Each row comes from the steps of one path. Every step used is in the known rows, and no mark comes twice. Write the path behind each row, first mark first.
Known rows:
tedir/visipok/taza: [-5.89  1.49  0.70 -1.02 -0.49 -0.44  3.38 -0.44 -3.79  3.17  2.22 -0.74
  1.69 -0.48  6.33 -0.83  5.26 -5.53 -0.65  0.41 -0.13 -0.76 -0.83  0.80
 -0.91]
koze/visipok: [-2.28  2.01  2.72 -1.43 -3.18  0.53 -1.25  3.26 -2.86  4.71  2.37 -1.43
  2.44 -1.84  5.09  0.69  0.87 -4.38 -1.69 -0.13  1.75 -2.96  4.41  1.36
  1.05]
visipok/taza/tikiku/gumat/labe: [-3.13 -4.41  1.94  4.72 -2.16 -3.43  6.35 -3.15 -4.10  1.66  4.23  2.63
  1.88 -3.59  5.71 -0.38  4.81 -0.81 -1.18  0.93  2.47  1.50  0.35 -3.09
 -1.13]
tedir/visipok/koze/labe/taza/gumat: [-7.72  1.79  0.20 -4.11  0.34 -1.22  1.09 -3.86  0.49  1.35  0.11 -0.64
  2.48  1.87  5.47 -3.61  5.45 -4.53  0.33 -0.46  1.56 -2.75  0.53  0.99
 -0.47]
tedir/visipok/labe: [-4.66  1.78  3.15 -0.90 -0.21  0.70  0.15 -0.66 -1.41  3.00  2.31 -1.69
  2.69 -2.32  5.32 -0.25  4.53 -2.24 -0.72 -1.35 -0.26 -1.11 -0.37  0.11
 -0.69]
visipok/koze/labe: [-4.80 -0.18 -0.14 -3.40  0.26 -0.83 -0.25 -1.47 -0.73  2.45  1.50 -1.45
  3.07 -3.80  4.43 -1.15  3.06 -1.82  0.77 -2.78  1.25 -4.29  2.15 -0.23
 -1.06]
labe/taza/tikiku/visipok/koze: [-4.58 -0.66  0.66  1.65 -1.82 -0.75  5.65 -2.39  0.53  2.01  3.56 -1.12
  0.57 -2.39  5.26 -1.74  5.31 -0.34  0.06  0.64  0.73 -0.18  2.47 -2.14
 -1.63]
labe/taza/tikiku/gumat: [-3.70 -2.88  2.51  5.23 -3.18 -0.40  3.97 -2.23 -0.40  1.97  3.02  1.50
  1.09 -1.70  4.75 -2.00  5.80 -1.55 -1.39  3.14  1.32 -0.64  3.46 -1.36
 -1.59]
visipok/koze/labe/taza/tikiku/gumat: [-5.39 -3.26 -0.06  0.82 -1.28 -2.32  2.53 -3.43  0.56  1.78  1.67 -0.21
  2.94 -2.38  5.09 -3.06  5.15 -1.66  0.53 -0.93  2.12 -2.79  2.78 -2.04
 -1.56]
koze/visipok/taza/tikiku/gumat/labe: [-2.40 -2.60  2.49  2.78 -4.13 -3.70  4.03  0.11 -4.11  3.55  3.88  1.09
  3.15 -1.59  6.87  0.24  2.32 -3.49 -1.87  0.27  3.95  0.33  2.44 -2.42
  0.91]
koze/visipok/taza/gumat: [-2.55  2.35  1.46 -0.71 -2.69 -1.77  4.31 -0.40 -3.84  3.47  1.11 -0.71
  2.21 -1.28  7.44  1.58  1.46 -4.17 -1.66  1.43  2.06  0.60  3.13  0.29
  0.68]
koze/labe/taza/tikiku/gumat/visipok: [-2.68 -1.70  3.21  3.32 -4.93 -2.37  3.38 -1.42 -0.23  2.01  1.96  1.15
  4.94 -0.25  4.09 -0.48  3.60 -3.79 -2.91  2.58  4.30 -1.26  4.25 -1.69
 -0.07]
taza/labe/koze: [-4.11  1.31  3.73  0.44 -0.88  0.65  0.57 -2.87 -3.33  4.59  0.52 -4.14
  0.92 -1.04  2.95 -1.25  4.93  1.46 -0.49 -0.84  1.24 -5.52  2.08 -1.15
 -2.24]
labe/taza/tikiku/gumat/visipok/koze: [-4.53 -4.81  1.13  4.15 -2.89 -1.53  5.53 -2.20  0.67  3.33  3.27  0.46
  1.58 -2.29  4.98 -2.48  5.87 -0.23 -0.51  0.96  2.48 -1.51  4.19 -2.37
 -1.53]
koze/visipok/taza/tikiku: [-2.61  0.92  1.70  0.72 -3.67 -1.61  4.01  0.97 -4.14  4.14  3.48 -0.47
  2.82 -1.60  7.20  1.46  1.57 -3.47 -1.22  1.51  2.08  1.20  2.70 -2.13
  0.95]
visipok/koze: [-5.01 -1.12 -0.61 -2.66  1.42  0.53  0.44 -0.97 -0.94  3.45  2.60 -1.83
  0.67 -5.38  4.59 -1.65  4.04  0.08  1.59 -3.26 -0.23 -4.21  2.21  0.36
 -1.76]
tedir/visipok/koze/labe/taza: [-7.50  1.14 -0.13 -3.51  0.10 -0.69  0.40 -1.58  0.25  2.39  1.25 -1.71
  2.75  0.78  5.75 -3.18  5.55 -5.34  0.40 -1.64  0.96 -4.03  0.41  0.84
 -0.94]
gumat/labe/taza: [-2.37  0.15  2.53  1.02 -1.24 -0.34  1.40  0.08  0.13  1.77  5.15  0.18
  1.31 -3.22  6.05  1.81  3.64 -2.32 -1.95 -1.86  3.07 -3.83  1.22  1.61
 -1.77]
tedir/visipok: [-6.00  1.88  2.38 -2.39 -0.53  1.13 -1.32  0.46 -2.40  3.02  1.97 -0.24
  1.61  0.28  3.71 -2.16  4.71 -4.85 -1.01  0.46  0.15 -3.07  0.60  2.13
  0.14]
gumat/labe/koze: [-4.02 -0.05  2.45 -2.03 -0.04 -0.55 -0.75 -0.78 -2.81  1.21  6.20  0.47
  0.93 -3.02  4.29 -3.54  3.87 -0.74 -1.16 -3.06  3.36 -4.43  0.40  1.73
 -1.72]
gumat/visipok/taza: [-1.89 -0.84  0.97  0.69 -2.52 -1.39  6.69  1.57 -3.38  5.48  3.37 -1.30
  3.01 -4.54  5.60  2.59  2.72 -2.13 -1.77 -0.73  2.55 -1.21  3.20 -0.52
 -0.81]
koze/labe: [-2.34  2.32  2.96 -1.24 -2.11 -0.17 -1.24  0.06 -2.24  1.76  1.27 -0.01
  4.15 -2.26  3.31  0.87  1.93 -4.44 -2.21  0.63  1.82 -2.89  2.63  0.93
 -0.07]

Write each row's path:
[-2.33  0.63  2.07  2.72 -1.30 -1.06  6.03 -2.38 -3.96  5.01  0.14 -3.56
  1.80 -3.22  6.14  4.81  4.13 -0.68 -0.76 -0.21  0.30 -1.82  0.76 -2.51
 -2.21] | visipok/taza/labe
[-2.36 -0.50  4.20  2.18 -2.15 -0.99  4.00 -2.36 -1.96  1.75  3.76 -0.16
  2.21 -4.23  3.10  0.01  3.21  2.57 -1.00  0.60  0.81  2.43  1.48 -4.00
  0.07] | taza/tikiku/visipok/labe
[-2.75  0.97  3.18 -1.01 -0.91 -1.03  4.18 -4.01 -1.52  2.36  1.91 -0.11
  2.21 -3.11  4.21 -1.49  3.10  2.61 -1.51  0.07  3.32  0.09  3.30  0.08
 -0.73] | taza/gumat/visipok/labe/koze
[-4.81  1.86  0.13 -1.92 -1.83 -0.73  2.92  0.81 -4.85  3.57  4.18 -2.26
  1.35 -1.81  7.60 -4.43  3.59 -3.86 -0.33 -0.77  1.41 -1.58  2.28  0.68
 -1.72] | labe/koze/visipok/taza
[-3.64 -1.23  0.05 -1.73 -1.97 -1.59  3.59  0.47  0.67  4.73  2.46 -2.24
  4.11 -3.39  5.11  0.34  2.94 -1.96 -0.71 -2.68  3.77 -4.43  4.41 -0.48
 -0.87] | gumat/visipok/koze/labe/taza
[-3.44  0.40  2.24  2.87 -3.10 -0.26  5.14 -1.48 -0.29  1.74  3.52 -0.36
  0.82 -1.55  4.74 -0.69  4.83 -1.42 -1.41  2.45  0.85  0.43  2.75 -1.56
 -1.09] | labe/taza/tikiku/visipok
[-5.24 -1.46  0.92  0.99 -2.94 -2.25  3.79 -0.99 -5.20  2.96  4.23 -0.19
  1.55 -0.99  6.46 -6.65  4.61 -2.80 -0.52  0.68  2.30 -0.57  2.57 -1.29
 -1.12] | labe/koze/visipok/taza/tikiku/gumat
[-2.48  0.98  3.29 -1.42 -1.45 -0.50  3.01 -2.64 -1.85  2.94  0.89  1.27
  1.91 -1.69  2.55 -0.05  2.14  0.10 -2.38  1.79  3.33 -1.16  4.46  1.32
  0.84] | taza/gumat/visipok
[-3.18  1.23  2.41 -0.15  0.14  0.80  1.58 -1.51 -2.01  2.29  4.27 -2.61
  1.65 -6.25  6.05 -2.07  4.25  1.82 -0.11 -2.73 -0.09 -1.02  0.87 -0.74
 -3.12] | visipok/labe/koze
[-4.51 -5.33  3.93  3.25 -2.18 -2.23  0.93 -3.54 -3.13  0.82  5.18  3.75
  1.44 -1.68  2.22 -5.74  5.19  1.02 -1.27  0.92  3.78 -1.28  1.65 -2.08
 -0.39] | taza/tikiku/gumat/labe/koze
[-3.51 -1.48  0.62 -2.81 -1.58 -1.65  2.14  0.60 -0.51  4.81  2.29 -1.77
  4.34 -3.76  3.70  0.00  2.18 -1.28 -0.65 -3.07  3.75 -4.55  4.30 -0.59
  0.01] | gumat/visipok/koze/labe
[-4.57 -1.04  0.17 -2.01  0.22 -1.09  3.32 -0.72 -1.60  3.03  1.89 -2.75
  0.69 -5.22  3.38 -2.65  3.97 -0.56  0.72 -3.36 -0.14 -2.98  2.35 -0.34
 -0.89] | tikiku/visipok/koze
[-0.68 -0.71  3.44  0.90 -2.30 -0.25  3.36  1.42 -0.97  5.24  3.47 -2.25
  3.87 -6.36  4.66  3.33  1.86  1.26 -1.94 -2.43  2.46 -1.66  3.66 -1.20
 -0.71] | gumat/visipok/labe
[-4.53 -4.22  1.34  3.82 -1.82 -3.47  6.51 -3.83 -4.77  1.22  5.08  2.17
  1.38 -2.94  5.96 -3.57  5.74 -0.45 -0.61  0.56  2.66  1.20 -0.05 -2.98
 -1.76] | visipok/taza/tikiku/gumat/labe/koze
[-3.95  1.04  1.35  1.90 -0.87 -1.19  6.16 -3.12 -4.75  4.42  1.15 -4.04
  1.11 -2.63  6.34  0.78  5.28 -0.18 -0.12 -0.56  0.64 -2.18  0.42 -2.24
 -3.18] | visipok/taza/labe/koze
[-3.27 -5.47  4.50  4.04 -2.60 -2.10  0.80 -2.88 -2.53  1.20  4.46  4.08
  1.94 -2.31  1.99 -2.61  4.32  0.66 -1.76  1.27  3.58 -1.03  1.90 -2.24
  0.37] | taza/tikiku/gumat/labe
[-3.90 -0.55  1.32 -2.73 -0.11 -1.11  3.47 -3.72 -0.75  3.14  0.84  0.48
  1.52 -2.72  3.16 -1.05  2.82  1.47 -0.52 -0.34  3.24 -1.97  4.13  0.68
  0.37] | taza/gumat/visipok/koze
[-1.95  1.71  2.50  1.53 -3.60 -1.60  3.84  0.88 -4.04  6.20  0.36 -4.00
  2.93 -1.47  7.17  4.37  1.83 -3.28 -1.42 -0.35  1.88 -2.25  3.04 -1.81
 -0.01] | koze/visipok/taza/labe
[-2.64 -0.82  3.28  1.93 -2.30 -1.76  3.43 -1.53 -0.10  0.90  5.71  0.94
  1.42 -2.02  4.92  0.45  3.87 -0.80 -2.16 -0.69  3.69 -1.36  0.99 -0.99
 -0.73] | gumat/labe/taza/tikiku/visipok
[-2.48  0.53  2.23  2.60 -1.87 -2.50  7.80 -1.82 -4.08  4.21 -0.09 -4.04
  1.68 -3.64  4.49  2.58  4.15 -1.23 -1.05 -0.93  0.28 -1.14  1.22 -2.60
 -1.31] | tikiku/visipok/taza/labe
[-2.57  2.72  2.06  0.40 -2.83 -0.24  1.21 -0.15 -0.21  1.62  1.42 -0.89
  3.75 -1.43  5.53  1.37  3.07 -5.45 -2.44  1.24  1.74 -2.76  2.88  1.02
 -1.11] | koze/labe/taza
[-2.71  0.43  0.79  1.11 -1.51 -1.93  7.35 -0.22 -4.13  2.79  2.07 -2.04
  1.32 -4.90  5.21  0.34  3.79 -3.03 -1.13 -0.67 -0.25  0.28  1.32 -0.73
 -1.20] | tikiku/visipok/taza
[-2.87  1.54  1.93  0.80 -2.33 -0.09  5.30 -2.29  0.64  2.72  1.34 -0.06
  1.30 -1.22  5.42  0.72  3.85 -1.65 -2.23  2.31  2.59 -1.19  4.45  1.55
 -1.06] | labe/taza/gumat/visipok
[-0.95 -0.30  2.69  2.21 -2.88 -0.28  5.25  1.19  0.68  5.09  3.55 -2.94
  3.61 -5.78  6.43  3.71  2.91  0.36 -1.95 -2.07  2.39 -1.50  3.88 -1.06
 -1.67] | gumat/visipok/labe/taza
[-4.75  2.21  1.57 -2.93 -1.87  0.58 -0.75  1.52 -3.93  3.52  4.21 -1.89
  1.18 -1.18  5.30 -5.60  3.14 -3.27 -0.66 -0.68  1.77 -3.47  3.33  1.79
 -0.84] | labe/koze/visipok
[-4.16  1.48  3.10 -2.53  0.53 -1.15  0.71 -5.13 -2.38 -0.40  3.29  2.46
  0.40 -1.08  3.69 -3.85  3.72  0.56 -1.57 -0.07  3.84 -1.96  0.95  2.20
 -0.56] | taza/gumat/labe/koze
[-3.86  1.86  3.23 -2.97 -0.64 -1.75  0.20 -3.83 -2.59  0.47  3.21  1.96
  1.00 -0.07  4.56 -3.58  2.56 -0.62 -1.80 -0.15  4.59 -2.07  1.95  2.14
  0.42] | taza/gumat/labe/koze/visipok
[-5.16  0.78 -0.56 -2.57  0.18 -1.37  2.40 -3.96  1.16  1.25  0.58 -1.21
  2.42 -2.29  5.84 -1.32  4.06 -2.00  0.49 -1.12  1.74 -2.94  2.53  0.13
 -1.63] | visipok/koze/labe/taza/gumat
[-4.12 -7.12  1.05  2.30 -1.87 -2.13  3.10 -0.28 -1.62  5.08  1.59  0.08
  2.39 -4.93  2.68 -3.43  4.76 -0.84 -0.53 -2.47  2.94 -4.92  4.95 -0.42
 -0.80] | tikiku/gumat/visipok/koze
[-2.40 -5.59  4.47  5.12 -3.69 -1.99  3.65 -2.19 -1.94  3.44  3.47  2.03
  3.46 -3.83  2.44 -1.32  3.97  2.25 -1.73  1.17  3.19  0.52  3.76 -3.97
  0.33] | taza/tikiku/gumat/visipok/labe
[-7.43  0.83  0.40 -4.72  0.41 -0.68 -1.14 -1.35 -0.96  2.55  1.18 -1.16
  2.98  0.29  4.38 -3.39  4.81 -4.66  0.43 -2.01  0.93 -4.12  0.29  0.78
 -0.06] | tedir/visipok/koze/labe
[-3.83 -2.35  0.17 -2.29 -0.71 -0.46  2.72  1.04 -0.71  5.71  3.15 -1.94
  2.38 -4.80  3.80 -0.25  2.82  0.19  0.03 -3.47  2.69 -4.46  4.24 -0.27
 -0.55] | gumat/visipok/koze
[-1.68  2.19  2.82  2.26 -0.75  0.29  4.63 -3.66  1.11  1.47  1.67 -1.63
  1.70 -5.03  7.41  2.69  3.85  1.25 -1.13  0.12  0.26  1.15  1.88 -0.64
 -2.53] | visipok/labe/taza/gumat
[-4.03  1.05  0.80 -0.61  0.25 -2.68  6.26 -4.93 -3.96  0.36  3.34  1.22
  0.71 -2.63  7.04 -1.38  4.31 -0.92 -1.01 -0.02  2.62  0.77 -0.48  0.34
 -1.94] | visipok/taza/gumat/labe/koze
[-2.19  1.72  2.02 -0.80 -2.38 -2.80  3.95 -0.70 -3.50  2.97  2.43  0.20
  2.48 -1.28  7.65  2.07  1.14 -3.85 -2.01  0.03  3.62  0.04  2.25  0.25
  0.79] | koze/visipok/taza/gumat/labe
[-3.18  1.83  0.76  0.37 -0.41 -1.35  6.59 -4.02 -3.86  1.48  1.03  0.60
  0.97 -3.35  6.47  1.22  3.69 -1.72 -1.03  2.01  0.51  1.74  1.01  0.17
 -1.27] | visipok/taza/gumat
[-4.18 -4.85  4.06  2.86 -3.32 -2.72  0.38 -2.24 -3.29  1.61  5.16  3.31
  2.06 -0.61  3.06 -5.61  4.13 -0.28 -1.62  0.70  4.62 -1.39  2.45 -2.13
  0.69] | taza/tikiku/gumat/labe/koze/visipok
[-3.08  0.74  2.49  0.17 -0.71 -0.86  4.23 -1.28 -2.47  2.07  3.28 -3.30
  1.61 -5.94  4.60 -2.96  4.16  0.78 -0.65 -2.88 -0.09 -0.41  1.38 -1.10
 -2.12] | tikiku/visipok/labe/koze
[-3.25 -0.31  3.65  1.13 -2.49 -0.61  2.87 -1.59 -2.95  1.71  3.52  0.89
  1.35 -2.29  1.72 -1.63  3.34  0.49 -1.28  2.12  0.99  0.97  2.20 -2.50
  0.76] | taza/tikiku/visipok
[-3.72  0.40  1.50 -1.81 -1.37 -2.27  1.55  0.41 -3.74  2.37  6.27 -0.47
  1.70 -2.25  7.05 -2.57  3.06 -2.88 -1.29 -3.20  4.29 -3.16  0.55  0.78
 -1.08] | gumat/labe/koze/visipok/taza
